What can hang from each mark
J16: J456
J783: J73 J155 J456
J73: J531
J531: J456
J155: J456 J546 J783
J456: J16 J73 J783
J546: J456

Each row was made from one small tree. Brackets hold a mark, then the marks that hang from it, in the order of their numbers. Every link used is in the known rows. Write each row's tree.
Known rows
[J73 [J531 [J456 J16 [J783 J155]]]]: [ 1.27 -1.03  4.09  2.23 -1.75 -4.66  3.86  2.32  3.68  4.25  2.40  2.06
  2.49 -1.45 -0.90  0.21 -2.73 -1.41  2.49  2.41  3.06 -1.60  0.76 -0.15
  1.36]
[J546 [J456 J16 J73 [J783 J155]]]: [-4.45  0.24  2.18 -3.73 -3.31 -3.24 -0.48  3.31  0.76  0.98 -2.43  0.14
 -0.76  0.94  2.26 -1.19 -0.60  1.46  7.57  1.03 -0.57  0.46 -0.64  1.95
  3.01]
[J73 [J531 J456]]: [ 4.44 -0.91  0.89  3.74 -1.87 -0.95  1.91 -1.75 -2.66  3.32  2.43  1.21
  2.44 -2.92 -1.97  0.76 -0.61 -4.08 -5.08  1.99  2.52 -0.44 -0.52 -0.82
 -0.89]
[J155 J456]: [ 1.56 -1.68 -0.32  3.34 -1.52  3.05 -2.20 -0.84 -1.78  2.32 -1.53  0.64
 -0.91  2.93  2.31 -0.25  1.87 -1.94 -4.51 -1.67 -1.33  0.91 -2.15 -0.45
 -1.22]
[J456 J16 [J73 J531] [J783 J155]]: [-0.15  1.21  2.22 -0.21 -0.19 -5.29  1.58  1.73  0.93 -2.65  0.43 -1.86
  0.31 -2.00  1.11 -1.29 -1.30  1.10  5.42 -1.26  1.31 -0.90  1.00  1.67
  0.97]
[J73 [J531 [J456 J783]]]: [ 1.24 -0.28  2.86  3.83 -2.58 -1.59  2.84  0.10 -0.43  2.22  1.12 -0.88
  1.36 -1.29 -1.88  0.82 -0.49 -3.04 -2.05  2.02  3.09  1.68  0.78 -1.64
  1.03]
[J155 J783]: [-1.41 -2.14 -2.77  0.95 -0.44  2.73 -0.24  0.27 -1.18  0.98  0.06 -0.44
  0.67  0.69  1.77 -1.31  1.26 -2.14 -5.44 -2.79 -0.17  0.96 -0.88  1.63
 -2.15]
[J155 [J456 [J73 J531] J783]]: [-0.05  2.41  1.84  1.56 -2.44 -2.57 -0.71 -0.45 -2.30 -2.44 -1.43 -4.50
 -4.51  1.41  0.01 -0.79  4.26 -0.06 -0.65 -3.71 -0.94  2.63 -0.31 -0.41
  1.22]
[J546 [J456 [J783 J73]]]: [-3.28  0.01 -0.88 -1.17 -4.66  0.48 -0.85 -1.40 -1.11  0.52 -2.72 -1.80
 -0.02  1.94 -0.36  1.88 -0.04  1.04  0.43  2.05 -0.31  2.13  0.85 -1.11
  2.50]
[J783 J73 [J155 J546]]: [-0.69  1.93 -3.89  1.40  3.71  2.08 -1.12 -2.20  0.89 -0.97  1.17  4.07
  4.08 -0.92 -1.31  3.05 -0.90  1.50 -0.71  1.66 -0.35 -5.09  1.16 -1.09
 -3.07]
[J16 [J456 J73 J783]]: [ 0.34 -0.58  3.08 -0.04 -1.27 -0.49  1.46  2.86 -0.67  0.54 -2.12 -3.08
 -0.75  0.96  0.20  2.71 -0.30 -1.32  1.77  1.81  2.18  4.15  1.16 -0.67
  1.52]
[J783 J456]: [ 1.70 -0.70 -3.93  1.46 -0.19  3.82 -2.13 -0.55  0.64 -0.01 -0.30  3.32
  2.44  0.56  2.03 -0.41 -0.90 -0.13 -0.86  1.78  0.29  0.94  0.68  0.91
 -0.69]
[J456 J73]: [ 0.83 -0.07 -1.36  0.94  0.57 -0.17 -1.87  0.39 -4.50 -2.74 -0.37 -0.99
  0.98 -2.06  0.91 -0.06 -0.73 -0.99 -0.65 -1.64  0.15  1.72 -0.63  1.08
 -1.41]
[J456 J783]: [-1.06 -1.74  0.53  3.26 -1.44  1.48 -0.11  1.63 -0.57 -0.11 -2.77 -1.79
  1.26  1.22  2.70  0.76 -0.58 -1.11 -0.97  0.01  0.84  2.66  0.66  0.12
  0.54]
[J155 J546]: [ 1.22 -1.41 -0.77  3.23  2.71  3.59 -0.63 -0.30 -1.97 -0.68 -0.81  1.18
  1.35  0.02  1.44  0.41 -0.09 -1.95 -4.80  0.56 -0.57 -2.11 -1.04 -1.20
 -1.84]
[J155 J456 J546 [J783 [J73 J531]]]: [-0.83  1.67 -2.20 -0.49  1.93  2.08 -0.74 -4.77 -0.40 -0.61  1.77 -1.22
 -3.80  2.33 -3.16 -0.77  5.70  0.46 -8.40 -4.14 -2.52 -2.43 -0.45 -1.63
 -2.14]
[J16 [J456 [J73 J531] [J783 J155]]]: [ 0.32  3.15  1.52 -0.06 -2.20 -3.81  2.45  0.34  2.09  0.33  0.34 -1.11
  0.46 -0.18 -2.48  2.24  1.95 -0.37  2.66  2.28  3.81 -1.04  1.83  0.86
  1.05]
[J456 J16 [J73 J531] J783]: [ 1.21 -0.65  3.91  0.87 -0.03 -4.21  1.60  1.43 -1.90 -3.83 -0.56 -5.68
 -0.89 -1.82  0.70 -1.83 -1.52 -0.08  2.56 -2.54  0.97  2.74  0.19  0.58
  1.92]
[J783 [J456 J73]]: [ 1.00  1.22 -3.53 -0.36  0.44  1.63 -3.17 -0.48 -0.82 -2.75 -0.16  1.48
  0.35 -1.00  1.17 -0.71 -0.55  0.47  2.15  0.09  0.11  2.41  0.56  1.03
 -0.68]
[J456 J16]: [ 2.94 -4.50  1.11  2.45  0.51  1.05  0.17  1.72 -1.58  1.06 -0.94 -0.30
  2.76 -0.86  3.10 -0.95 -3.82 -2.09 -1.50 -0.78  0.11  1.01 -1.25  0.31
 -0.42]

Write each row's tree
[ 1.86 -1.58  1.51  1.16  0.03 -2.72  1.68 -0.71  0.09 -2.23  0.34 -4.01
  1.92 -1.63 -1.11  0.43 -3.17  0.83  0.66 -1.01  0.80  1.75  2.16 -1.08
  1.89] : [J456 J16 [J783 [J73 J531]]]
[ 1.19  2.22 -0.36  0.70 -2.03 -1.69  2.45 -2.03  4.07  1.67  1.10 -0.01
  3.60  0.61 -3.43  3.68  1.02  0.24  0.83  3.76  4.45 -2.17  3.59 -0.84
  1.11] : [J16 [J456 [J783 [J73 J531] J155]]]
[ 0.34 -1.32  2.73 -1.15 -3.77 -2.35  0.92 -1.94 -0.43 -0.20 -0.57 -3.79
  0.07 -0.08 -1.15 -0.71 -1.00  1.20  0.96  1.09  0.14  0.62  0.24 -0.41
  4.27] : [J546 [J456 J16 [J783 [J73 J531]]]]
[-2.25 -2.04  2.23 -2.64  3.63  0.83 -0.16  2.97 -0.50 -0.08 -0.07 -1.70
 -5.80  1.72  1.33 -2.45  2.25 -0.15 -2.14 -5.11 -3.78  0.61 -3.02 -0.30
 -2.09] : [J155 [J456 J16 J73] J546 J783]
[ 2.83 -2.39 -2.77 -1.13  1.59  2.08 -1.67  0.17  2.66 -0.67  1.54  2.00
  3.27 -1.19  0.42  0.43 -4.47  1.68  2.13  1.49  0.02  1.38  1.65  0.06
 -0.49] : [J783 J73 [J456 J16]]
[ 2.44  1.19  2.91  0.64 -2.01 -2.49  2.57  0.29 -0.96 -0.64 -1.10 -4.38
 -0.67 -0.38 -1.95  1.49  1.61 -1.95 -0.23  1.34  3.35  2.46  1.23 -0.42
  1.85] : [J16 [J456 [J73 J531] J783]]
[-2.51 -3.09  4.30 -0.16 -0.62  1.98  1.26  2.49  0.24  1.71 -3.09 -1.36
 -1.93  3.03  1.98 -1.29 -1.00 -0.40  0.32  2.00 -1.01  0.13 -2.01 -1.22
  3.44] : [J155 [J546 [J456 J16 J783]]]
[ 1.84 -1.11 -0.73 -1.76  1.34  0.56 -1.67  2.15  0.58 -2.07  0.06  1.06
  0.17 -1.83  2.18 -1.75 -3.21  1.02  4.08 -0.35 -1.23  2.49 -0.14  1.25
 -0.32] : [J783 [J456 J16 J73]]
[-2.28  0.38  1.34 -3.17  0.94 -0.74 -0.88  1.43 -0.66  1.13 -1.10  3.07
 -0.04 -0.63  1.11 -1.61 -0.11  1.19  3.65  1.45 -2.14 -3.89 -3.09  0.79
  0.42] : [J783 [J155 [J546 [J456 J16 J73]]]]
[-4.05 -1.01 -1.15 -1.65 -0.64  4.36 -0.39 -0.81 -1.73  2.98 -0.89  0.23
 -2.43  2.85  0.20 -2.12  3.81 -1.39 -6.51  0.21 -1.95 -1.68 -2.95  0.22
  0.06] : [J155 [J546 J456] J783]
[ 3.41  3.12 -3.59 -0.19  0.01 -0.47 -1.72 -2.27 -1.18 -4.03  0.93 -0.19
 -0.26 -2.68 -0.86 -1.70  1.04  0.87  0.49  0.01  0.82  0.65  0.41  1.39
 -0.15] : [J783 [J456 [J73 J531]]]
[-0.37 -3.63  3.78  0.55 -0.47 -2.20  2.64  3.02  1.76  2.87  1.28 -0.31
  2.28 -0.98 -0.82  3.05 -5.66 -1.18  2.65  1.43  1.02  3.69  1.95 -2.27
  0.56] : [J531 [J456 J16 [J783 J73]]]
[-1.71  1.11 -0.09 -1.19 -0.11  2.07 -1.87 -1.14 -4.73 -0.62 -2.12 -0.11
 -1.86 -0.14 -0.61 -1.35  1.69 -0.25 -1.49  1.39 -2.03 -0.77 -3.09 -0.50
  0.43] : [J155 [J546 [J456 J73]]]
[ 3.25 -0.46  0.42  0.69  0.02 -4.13  2.32 -1.56  1.77  3.54  5.03  4.11
  5.05 -3.85 -4.06  1.57 -3.76 -0.65  0.77  2.18  2.07 -3.08  0.88 -1.04
 -1.30] : [J783 [J73 [J531 [J456 J16]]] J155]
[ 2.19  1.23  1.15 -0.56 -0.52 -3.82 -0.41 -0.42  0.05  0.48  1.31  1.16
 -1.53 -0.70  0.34 -2.14  1.82  0.51  1.91 -3.70 -0.71 -2.46 -1.80  1.49
 -0.90] : [J783 [J155 [J456 J16 [J73 J531]]]]
[ 1.59 -0.73 -3.51 -3.00  1.51  0.67  0.38 -2.32  3.39 -1.11  3.76 -0.49
  0.33 -1.05 -1.31 -1.55 -0.39  2.11 -1.52 -1.48 -0.17 -0.04  1.57  0.66
 -0.42] : [J155 [J783 [J73 J531] [J456 J16]]]
[-0.21  3.30 -6.45 -0.48  3.79  3.98 -2.22 -2.57  4.54 -1.29  1.66  6.96
  2.94 -0.45 -1.49  2.45 -0.77  3.71  2.25  3.38 -0.35 -4.78  2.54 -0.44
 -1.96] : [J783 J73 [J155 J546] J456]
[-3.25  4.53 -0.14 -1.85 -5.20 -3.30 -0.37 -1.96 -0.82 -0.61 -0.97 -0.70
 -1.31  0.19 -0.95 -1.17  3.52  1.15  3.60  1.06  1.32 -1.32 -0.06  1.78
  2.88] : [J546 [J456 [J73 J531] [J783 J155]]]
[-0.93 -3.93  1.97 -0.91  2.74  3.35  0.34  1.96  1.22  3.37 -0.27  0.12
 -4.38  3.63  2.08 -2.41  2.34 -1.00 -5.26 -4.26 -3.48 -0.40 -3.20 -0.55
 -1.97] : [J155 [J456 J16] J546 J783]
[-3.94  3.14  0.18  0.41  2.57 -0.59 -0.50  2.39  0.50 -3.44 -1.14  1.42
 -0.59 -0.16  0.76  1.82  0.67  1.58  4.13  0.40 -0.11 -2.07  1.30  0.17
 -0.92] : [J456 J73 [J783 [J155 J546]]]
[-0.12 -0.34  1.14 -1.05 -0.13 -2.00 -1.70  2.01  0.58  1.54 -0.39  2.59
 -1.08  0.08  2.26 -0.77  0.38  0.62  3.16 -2.92 -1.47 -0.47 -2.46  1.52
 -1.53] : [J783 [J155 [J456 J16 J73]]]
[ 5.06  0.48  1.04  0.83 -0.57 -1.34  1.55 -1.45 -2.73  0.08  1.05 -2.09
  0.80 -2.24 -2.17  0.44  1.04 -3.02 -3.10  0.99  3.73  0.21 -0.77 -0.04
  0.11] : [J16 [J456 [J73 J531]]]
[ 1.88  2.97 -4.80  1.89 -0.13 -1.20 -1.13 -4.61  0.10 -1.33  2.72  2.27
  4.75 -2.57 -2.79  1.69  0.08  0.78 -1.79  0.08  2.20 -4.39  2.11  0.56
 -1.54] : [J783 [J73 J531] J155]
[ 0.35  2.39 -4.48  0.59  3.21  4.26 -1.58 -0.77  4.15  0.03  0.73  7.61
  1.87  0.95  0.68  0.56  0.47  1.19  1.31  3.53 -0.26 -5.46  0.95  0.34
 -1.36] : [J783 [J155 J546] J456]
[-3.36  0.59 -0.01 -0.88 -1.15  2.39 -0.32 -1.74 -0.98 -0.14 -2.81 -0.57
 -1.31  2.46 -0.99  1.28  0.99  1.34 -0.47  2.65 -1.11  0.42  0.82 -2.56
  2.29] : [J155 [J546 [J456 [J783 J73]]]]
[-1.23 -1.31 -2.08 -3.99  2.23  0.97 -0.61  2.63  1.81 -0.79  1.16 -0.14
 -1.95 -0.53  1.58 -2.78 -0.74  1.42  2.55 -2.43 -1.89  2.58  0.23  2.57
 -1.17] : [J155 [J783 [J456 J16 J73]]]
[-1.96 -0.48 -2.93 -0.32  3.66  3.60 -0.42 -1.51 -0.04 -1.47  1.46  0.20
  0.22  0.33 -1.33  1.02  1.03  0.07 -5.92 -2.00 -1.55 -0.90  0.51 -0.89
 -3.19] : [J155 J546 [J783 J73]]
[-0.49  0.19  2.03 -1.04  3.31 -0.34 -0.64  1.69  0.47  0.00 -0.17  2.67
 -2.02  0.83  1.40 -0.76  1.04  1.14  2.58 -2.13 -2.75 -2.79 -2.03 -0.13
 -1.89] : [J783 [J155 [J456 J16 J73] J546]]
[-2.06  0.03 -1.00 -1.64 -0.62  0.57 -2.19  0.82 -2.35  0.87 -0.76 -1.79
 -4.80  2.16  1.15 -1.43  4.64 -1.02 -3.95 -5.99 -2.72  3.53 -1.95  0.75
 -2.00] : [J155 [J456 J73] J783]
[-0.81 -1.78  2.71 -2.74  0.83  0.43 -0.71  1.12 -3.26  0.14 -1.67 -0.96
 -2.66 -0.37  0.89 -2.02 -0.91 -0.45  0.74  0.72 -2.35  0.23 -3.31 -0.26
  1.34] : [J155 [J546 [J456 J16 J73]]]
[-1.17  1.37 -0.19 -0.20 -4.50 -0.53  0.00 -4.35 -1.53 -0.26 -0.43 -3.26
 -0.01  0.90 -2.44  0.15  1.71  1.04 -1.47  1.69  0.69  0.67  1.16 -0.66
  3.21] : [J546 [J456 [J783 [J73 J531]]]]
[-1.09 -1.80  4.56 -0.73 -1.02 -1.88 -0.29  3.65 -0.68  0.05 -2.58 -3.35
 -4.20  2.23  3.62 -0.66 -0.20  0.68  3.61 -3.86 -2.21  4.82 -1.17  0.00
  1.39] : [J155 [J456 J16 J73 J783]]
[-2.73  0.71  2.16  2.28  1.42  0.37  2.24  2.74  3.35  2.96  0.42  5.02
  1.46  0.67 -0.41  2.83 -1.10 -1.13  1.28  3.87  1.12 -2.54  1.30 -1.22
 -0.60] : [J531 [J456 [J783 [J155 J546]]]]
[ 3.85  2.36 -5.48  0.62  0.34  1.44 -1.48 -4.99  0.54 -2.96  2.17  1.60
  2.09 -1.95 -2.49  0.07 -0.47  1.76 -1.76  1.20  1.24 -0.95  2.39 -0.42
 -0.30] : [J783 [J73 J531] J456]
[-1.63 -0.71 -0.96 -3.55  5.01  2.14 -0.28  2.65  2.01 -2.36  1.34  0.57
 -3.81 -0.62  1.23 -2.39 -0.25  1.38  1.42 -1.69 -2.16 -0.21  0.04  0.87
 -1.85] : [J155 J546 [J783 [J456 J16 J73]]]
[ 0.59 -1.77  1.11  1.14 -0.81  1.34  1.63  0.72  1.88  1.69 -1.27 -1.60
  2.32  2.10 -1.31  4.60 -1.86 -0.87 -0.07  2.90  2.44  3.37  2.54 -1.83
  1.11] : [J16 [J456 [J783 J73]]]
